Each row comes from the steps of one walk. Every step used is in the known rows, and no mark comes twice. Write the walk behind each row, first mark first.
In the rows, zero is written as 128.
Known rows:
z q w f r u: [147 155 129 155  92 116  89 118 131 140  43 172 136 150 101 152  95 164
 186 116 115 129 144  86 141 105 156 135  69 133 136 143  91 121 247 153
 172 140 146 125 145 120 150]
e f: [157 157 117 109  92 116 108 166 134 149 109 169 138 138  95 149  99 165
 158 118 123 107 100 123 124  93 128 125 101 158 104 117 111 110 194 139
 163 130 131 119 135 125 130]
z q w p: [155 158 144 150 149 114  94 160 119 154  52 165 165 135  78 146  92 168
 148 109 111  98 126 109 130 135 140 112 114 138 162 107 102 144 252 173
 168 131 137 135 152 113 138]
q w f r u: [145 164 118 140  66 110  93 120 143 144  66 173 124 151  96 149  94 146
 193 126 119 127 132  94 135  94 145 143  76 131 124 134  97 110 222 141
 177 146 138 122 142 129 134]
r u: [151 130 114 135  73 132 111 144 120 114  88 165 141 143  96 151  96 141
 155 121 120  95 133 101 127  87 132 145  81 160 104 133 116 114 158 137
 157 140 139 128 136 123 138]
e f w: [167 179 107  92  87 114  97 178 134 151 121 157 132 134 107 146  94 146
 173 103 120 108  85 116 122  94 125 117 102 145  88 107 107 118 201 156
 173 136 139 124 142 113  97]
f w: [156 164 105 106  91 120 104 163 129 130 103 151 141 133 114 147  85 127
 161 111 118  93 100 107 117 106 123 123  99 146 102 116 116 134 172 157
 159 137 141 132 142 111  81]
v p m: [170 145 126 115  74 129 111 144 145 158  80 167 137 136  73 165  99 126
 152 109 129  85  85 145 116 129 132 141 123 141  86 133 128 144  98 127
 167 126 162 137 147 138  97]
z q w p l: [159 143 140 145 159 115 103 155 117 166  68 168 164 122  63 152  91 150
 152 115 116  81 129 111 123 148 136 112 118 138 139  98  94 143 222 176
 172 124 147 147 141 129 156]
w a e f r u: [179 193 112 103  35  95  97 145 139 115  81 161 110 141  94 141 124 132
 176 121 122 119 125 115 153  57 139 136 104 140  56 140  98  76 210 132
 181 149 134 123 147 136 131]
w p m: [171 150 131 143 105 118 110 155 134 159  73 172 143 119  80 151  94 140
 142 112 118  75 107 144 118 130 129 142 143 137 105 108 112 128 167 137
 174 138 146 142 146 117 103]
a w q z: [151 191 128 105  86 102  95 136  87 107  79 157 165 150  89 140  86 169
 139 108 117  92 104  92 127  83 129 113 142 168 124 116  97 137 239 167
 135 126 119 149 136 116  20]
a e: [158 168 114 111 106 115 115 161 130 115  83 157 135 130  90 145  99 137
 144 124 118  97 117 121 126  90 118 126 120 155  97 132 114 111 171 155
 153 132 122 123 143 113  89]
p v f: [144 155 119 125  92 113 111 156 131 148 112 174 127 132  99 166  85 134
 146 108 134  65 103 123 115 107 119 114 109 158  89 131 119 134 143  95
 183 120 138 135 134 128 107]
z q: [150 137 125 138 123 129 111 152 117 124  66 162 160 137 106 152  90 165
 140 116 118  91 127 107 125 116 135 124  91 160 130 134 114 137 190 153
 143 126 141 128 140 115 126]
l y: [152 128 110 138 109 127 125 164 149 143  73 167 150 140  90 155  85 152
 144 123 127  85 123 108 115 122 126 138  83 167 112 118 117 121 182 125
 131 131 125 136 121 137 134]
f w q: [160 179 103  90  83 109  98 156 104 124 101 150 152 136  95 141  78 141
 167 110 117 104  99 101 123 101 124 115 125 147 113 109 105 136 205 172
 148 131 133 139 143 111  50]
s z q: [145 143 127 140 140 136 109 152 107 110  73 161 174 143 122 158  79 161
 135 114 109  84 150 105 132 108 145 118  99 168 147 145 116 131 203 146
 135 118 142 133 142 122 125]
e f r: [166 158 110 120  66 104 104 164 147 139 106 171 130 142 100 152 108 149
 176 129 126 111 110 123 131  79 134 135  91 147  86 123 111 100 220 130
 177 128 132 115 132 138 151]
z q w: [141 149 135 141 144 129 104 146 124 137  46 161 159 145  91 151  85 167
 147 115 116 104 120  97 132 125 138 115  86 149 160 127 109 144 218 169
 155 128 138 133 148 121 127]
s x: [138 130 109 105  76 129 111 128 115  99 102 156 163 133 119 151  76 132
 144 113 117  83 102 117 121 102 128 132 123 154 110 134 124 126 149 128
 158 135 140 121 141 136 136]
e f r u: [170 145 109 132  43 113 101 156 138 125 104 173 125 147  93 152 115 144
 185 124 124 116 130 110 137  62 141 147  73 148  74 131 106  88 212 127
 187 137 140 117 131 137 176]
z q w a: [140 172 137 125 129 119 100 128 126 145  31 154 156 145 103 145  84 166
 141 115 117  99 115  96 140 133 142 114  95 144 167 130 108 148 214 159
 149 139 141 141 157 131 106]
x p v: [144 117 122  99  98 130 111 125 107 118 123 182 148 132  89 157  91 149
 128 111 129  69  80 120 113 119 119  95 141 158  83 139 130 145 170 127
 167 123 110 118 132 120  90]
a e f r u: [181 167 109 122  50 105 101 165 137 109  98 168 113 140  82 148 126 136
 183 122 121 123 131 116 145  50 134 138  95 144  50 137 101  72 214 141
 190 137 130 115 138 125 151]
z q w p x: [159 142 147 131 126 124 100 161 105 134  36 158 173 140  67 150  86 149
 127 105 114  80 134 113 133 151 140 109 105 130 162 105 106 159 223 180
 180 126 151 146 161 130 163]
s x p l: [143 104 103  89  97 137 113 102 102 104 133 167 170 116 101 159  76 107
 147 114 123  62  81 121 105 129 126 113 161 163  73 128 120 128 143 144
 167 126 143 126 128 153 149]
x p: [149 129 112 109 109 132 109 129 120 122 103 172 155 132  99 152  91 139
 145 120 124  85  89 116 112 117 125 112 136 166 107 131 124 130 187 153
 150 129 123 118 135 126 104]
s z q w: [136 153 136 142 163 135 102 145 113 123  54 158 172 150 107 158  74 164
 143 113 108  96 144  94 138 117 148 108  94 158 178 138 112 138 234 162
 147 120 136 138 150 125 126]
f e: [159 168 105 110  68 112 113 150 142 138 108 150 135 152  90 148  90 150
 163 124 123  93 101 119 126 103 123 120  94 161 106 110 120 115 170 155
 161 130 126 119 153 114 113]
u r: [149 147 105 137  73 124 104 144 130 116  93 166 144 134  98 146  88 135
 141 130 119 100 126  99 125  91 132 134  82 153  97 127 117 116 155 134
 136 143 139 126 132 118 118]
p w f r: [143 163 118 123  84 116 108 132 137 160  58 168 119 143 102 156  89 145
 176 121 119 106 134 120 124  96 134 131  90 134  95 137 102 110 192 120
 149 137 148 126 143 108 130]
a w: [154 163 118 120  86 127 107 160 116 115 103 159 140 148 112 149  96 161
 141 112 120  89 104 110 117  94 125 126 121 160  99 120 124 123 182 164
 142 140 135 135 132 124  72]
y l: [150 132 112 130 114 129 123 152 146 141  76 167 149 141  90 153  86 160
 142 124 128  86 123 105 118 120 125 139  80 167 113 124 118 118 176 120
 134 133 139 135 123 135 133]
w a e: [156 192 117  95  91 106 112 142 133 119  67 151 133 132 104 139  98 135
 139 124 119  93 113 120 134  99 122 123 131 149 102 134 114 114 164 145
 145 143 126 131 152 124  65]
f w p: [171 176 114 115  95 106  95 177 123 149 108 156 148 124 100 142  93 127
 161 106 114  87 105 120 115 116 124 120 126 134 103  96 109 133 202 163
 170 141 138 134 149 102  88]
v f r u: [163 154 101 158  52 111 102 149 147 132  92 169 121 141 109 165 102 100
 190 123 129  94 139 104 127  75 138 150  73 156  80 138 108  97 175 109
 193 134 159 133 133 144 169]
a e f: [168 179 117  94  99 108 108 172 133 135 100 163 126 132  83 144 111 157
 156 115 120 112 103 129 131  79 122 119 124 155  82 122 107  95 200 154
 166 130 122 116 141 116 105]

Write each row's walk:
[166 204 110  77  73 104  92 158 135 159 106 151 129 135 120 139  91 143
 166 103 121 105  79 115 131 104 130 114 111 139  95 110 106 121 197 147
 165 146 144 133 152 124  78] -> e f w a
[160 208 140 100 135 105  93 148 129 148  42 155 136 139  84 138 104 176
 150 104 116 121 104 111 152 109 139  97 120 140 129 127  92 116 249 173
 168 137 130 133 163 124  98] -> z q w a e f
[142 128 121 107 124 147 114 126 109 139  78 169 144 138  82 158  87 134
 144 109 121  80 105 120 113 114 125 102 124 159  93 134 121 124 178 146
 143 132 135 129 143 110 125] -> x p w
[182 189 117 100  92  99  87 190 126 171 126 161 139 126  95 140 103 144
 175  98 115 102  89 128 121 106 127 114 129 133  89  87 100 118 235 160
 184 139 139 127 148 104 106] -> e f w p
[177 145 118 140 112 117 116 181 129 156 105 170 148 128  72 154  99 149
 143 110 125  60 121 119 103 135 124 127 136 157  68  84 105 115 202 151
 139 136 139 159 111 143 123] -> a w p l y
[152 190 107 103  67 102 105 133 144 163 106 157 126 150 102 144  84 168
 175 118 122 106  97 123 122 115 127 120 105 154 114 111 108 115 182 153
 154 135 128 113 155 103  89] -> w f e
[167 204 120  80  84 100 104 155 135 139  85 157 124 132  97 137 108 155
 151 114 121 108  97 129 140  88 125 116 133 149  88 125 104  99 195 144
 158 141 125 125 152 126  83] -> w a e f
[151 204 119  92  89  84  89 143 102 144 104 159 146 129  87 155  73 123
 160  90 127  73  88  97 122 101 120  90 131 153  95 117  88 156 205 116
 188 113 130 155 147 107  22] -> p v f w q z
[147 185 119 111  85 116  99 144 117 144 101 167 131 146 124 144  90 179
 152 105 119 102  99 113 113 105 129 125 131 154 109 123 111 122 196 160
 135 145 136 128 135 111  50] -> a w f
[139 117 107  93  87 137 105 105 104  93 116 165 170 129 116 154  78 124
 143 106 119  78  77 119 112 116 129 111 157 162  99 138 128 130 171 142
 161 133 131 114 140 138 128] -> s x p
[167 175 125 125  91 112  99 173 109 133 106 164 146 139 100 144 104 161
 142 105 116  81 109 123 116 103 126 122 148 148 102 101 117 122 214 167
 152 142 134 136 137 114  82] -> a w p
[146 170 128  89  82 125 102 135 125 185  72 165 129 149  80 161  92 148
 170 101 123 102 104 134 114 120 132 118 108 136  99 136 112 136 133 124
 138 131 161 129 152 108 114] -> v p w f
[156 113 107 136 118 127 133 161 149 154  88 169 150 126  75 160  84 133
 147 130 131  69 126 110 107 136 123 140  88 168  87 110 109 118 153 127
 137 125 137 148 110 153 152] -> p l y
[158 180 115 102  75 115 102 152  89 108 102 158 150 151  95 142  90 177
 146 111 120  98 104 104 123  88 126 116 146 161 112 112 111 124 215 177
 131 133 126 142 131 123  44] -> a w q
[146 145 118  90 114 136 107 118  83 131  77 168 155 140  62 152  81 151
 152 109 121  91 102 113 118 109 127  93 152 160 104 126 110 126 211 160
 132 125 125 137 142 108  97] -> x p w q
[139 167 125 103  98 128 116 132 123 149  47 152 134 143  98 150  83 141
 140 116 120  82 123 117 130 108 128 119  97 145 112 132 114 125 150 123
 133 145 148 144 154 119 110] -> p w a
[150 176 135  84  85 110  99 128  97 149  52 155 164 151  42 156  87 138
 156 103 122  92 112 114 127 100 131 104 118 150 111 130  99 150 175 130
 139 112 144 149 155 111  81] -> v p w q z
[158 208 110 100  56 106  98 141 129 153 116 155 118 161 112 143  90 182
 169 104 121 104  85 118 119 104 127 110 127 157  96 107 111 111 199 175
 147 144 131 122 150 101  53] -> a w f e
[135 178 139 127 148 126  96 126 116 130  39 152 170 150 120 151  72 163
 137 113 109  93 138  94 147 126 152 106 103 151 183 141 109 142 228 152
 139 131 140 146 160 138 105] -> s z q w a
[165 214 108  81  86 102 101 154 132 120  80 140 127 128 115 136  95 114
 153 110 116  95  97 112 132 101 120 114 128 137  86 125 109 122 172 163
 155 149 135 138 159 112  32] -> f w a e
[181 216 105  64  87  94  91 176 106 129 111 151 131 129  76 134  98 152
 177 100 116 125  87 115 133  77 121 101 150 143  76 106  91 104 239 186
 166 130 121 132 148 102  43] -> a e f w q
[144 157 120 102 103 126 114 143  94 136  63 158 147 143  66 149  79 160
 153 115 118  97 129 111 127  95 126 114 114 153 115 121 105 123 190 147
 130 127 137 144 144 107 103] -> p w q
[178 201 107  81  96 105  98 185 131 137 114 152 120 128  95 141 105 138
 171 102 117 115  88 122 128  82 120 107 123 142  64 112 102 102 206 172
 177 136 130 123 148 101  71] -> a e f w
[145 191 127 121 114 108  95 128 138 175  61 156 136 156  90 146  80 189
 176 107 117 120 102 104 133 136 141 100  92 146 156 113  96 132 234 180
 163 132 134 122 166 100 105] -> z q w f e
[154 170 120 101  56 113  99 135 139 174  70 167 122 152  82 164 101 131
 187 112 125 108 116 133 121 108 138 126  97 125  80 142 111 125 156 115
 153 129 163 125 149 120 134] -> v p w f r
[153 165 133 133 124 109  98 161 130 162  77 165 152 135  75 145  91 150
 155 119 115  95 115 117 125 124 129 120 123 136 151  98 109 133 226 162
 172 136 127 132 149 120 121] -> q w p
[192 211 116  88 100  91  88 197 126 155 119 156 126 118  82 135 113 136
 172  95 112 107  92 134 127  92 121 105 152 130  66  93  95 103 239 175
 187 139 129 126 155  94  81] -> a e f w p
[154 193 115  89  95  96  92 139 102 123  83 148 166 135  88 139  75 136
 160 108 115  97 100  88 127  98 126 111 119 153 124 112  90 150 227 161
 152 124 123 146 148 103  26] -> f w q z
[162 196 129  71  77 118 107 141 125 147  50 146 124 144  67 154 107 117
 150 105 123  90 108 136 133 105 125 107 128 133  71 143 118 124 117 131
 141 136 153 141 166 119  90] -> v p w a e
[157 162 107  95  99 118  95 143 119 149 137 172 128 123 108 165  84 105
 160  88 133  62  62 116 105 124 118  82 145 152  61 126 118 146 170 124
 196 124 138 134 140 117  68] -> x p v f w
[171 194 105  75  78 102  91 168 106 144 120 155 142 137  88 139  87 161
 179 102 119 119  83 109 127  90 127 108 127 146  99  99  96 120 235 170
 162 130 130 132 141 112  70] -> e f w q
[156 143 133 120  91 107 107 164 110 138 113 177 147 127  80 150  97 158
 130 111 122  68 111 131 120 116 120 113 133 137  98 114 120 142 176 117
 174 128 119 127 138 110 106] -> w p v
[145 152 155 141 157 119  93 155  94 135  76 173 172 139  81 157  82 176
 128  98 108  73 141 110 138 129 144  86 127 137 154 125 110 154 245 139
 174 117 123 141 152 114 120] -> s z q w p v
[157 193 118  80  55 113 102 133 138 195  88 152 117 163  66 159  92 151
 187  99 125 104  93 139 120 121 131 102 104 139  84 120 112 125 137 139
 151 129 158 124 169  98 113] -> v p w f e
[173 159 118  97  74 115 102 178 110 128  93 148 155 130  91 146  86 108
 141 102 116  70 112 124 119 134 123 116 119 126 104  94 113 147 177 168
 183 136 154 144 156 121 114] -> f w p x
[164 138 128 112  80 119 112 168 109 124  81 160 162 132  80 149  89 129
 126 117 119  68 126 131 121 130 126 126 119 138 120 104 117 140 168 150
 171 129 145 138 149 134 146] -> w p x
[187 198 126  79  91  89  91 193 113 149 137 166 119 117  70 141 114 148
 156  86 117  91  83 139 128  94 115  89 159 121  43 101 101 117 215 149
 203 132 116 125 151  89  67] -> a e f w p v
[161 190 126  65 116 123 103 128 113 152  70 163 120 133  76 145 107 144
 149  99 121  98  87 133 133  97 126  84 157 149  60 134 104  96 208 150
 155 142 128 129 158 112  96] -> x p w a e f
[159 167 129 133  97  99 101 168 124 166 117 179 134 124  87 161  93 135
 148 102 129  59 108 135 114 118 121 110 138 146  92 111 112 134 174  98
 195 123 137 137 140 119 115] -> w p v f
[146 130 103 107  56 114  98 107 117 101 136 179 144 127 118 172  85  95
 160 100 134  59  76 127 115 105 129  99 156 150  51 149 126 127 172  86
 212 120 138 119 136 153 144] -> s x p v f r
[153 146 148 132 143 131  98 160  93 118  43 156 187 144  85 156  75 147
 123 105 106  74 158 111 140 144 149 101 112 138 180 116 108 152 238 172
 171 119 151 151 164 138 161] -> s z q w p x
[157 216 110 102 100  86  87 147 115 149  86 150 154 130  97 149  71 112
 176  98 122  89  96  93 121  99 127 106 125 162 117 110  83 141 223 142
 172 120 141 156 150 111  35] -> v f w q z
[175 201 109 126 102  97  89 184 138 175 113 157 134 121 109 153  89 103
 180  96 120  78 102 123 110 119 125 116 131 142  96  94 103 127 198 142
 188 136 157 144 151 112  97] -> v f w p
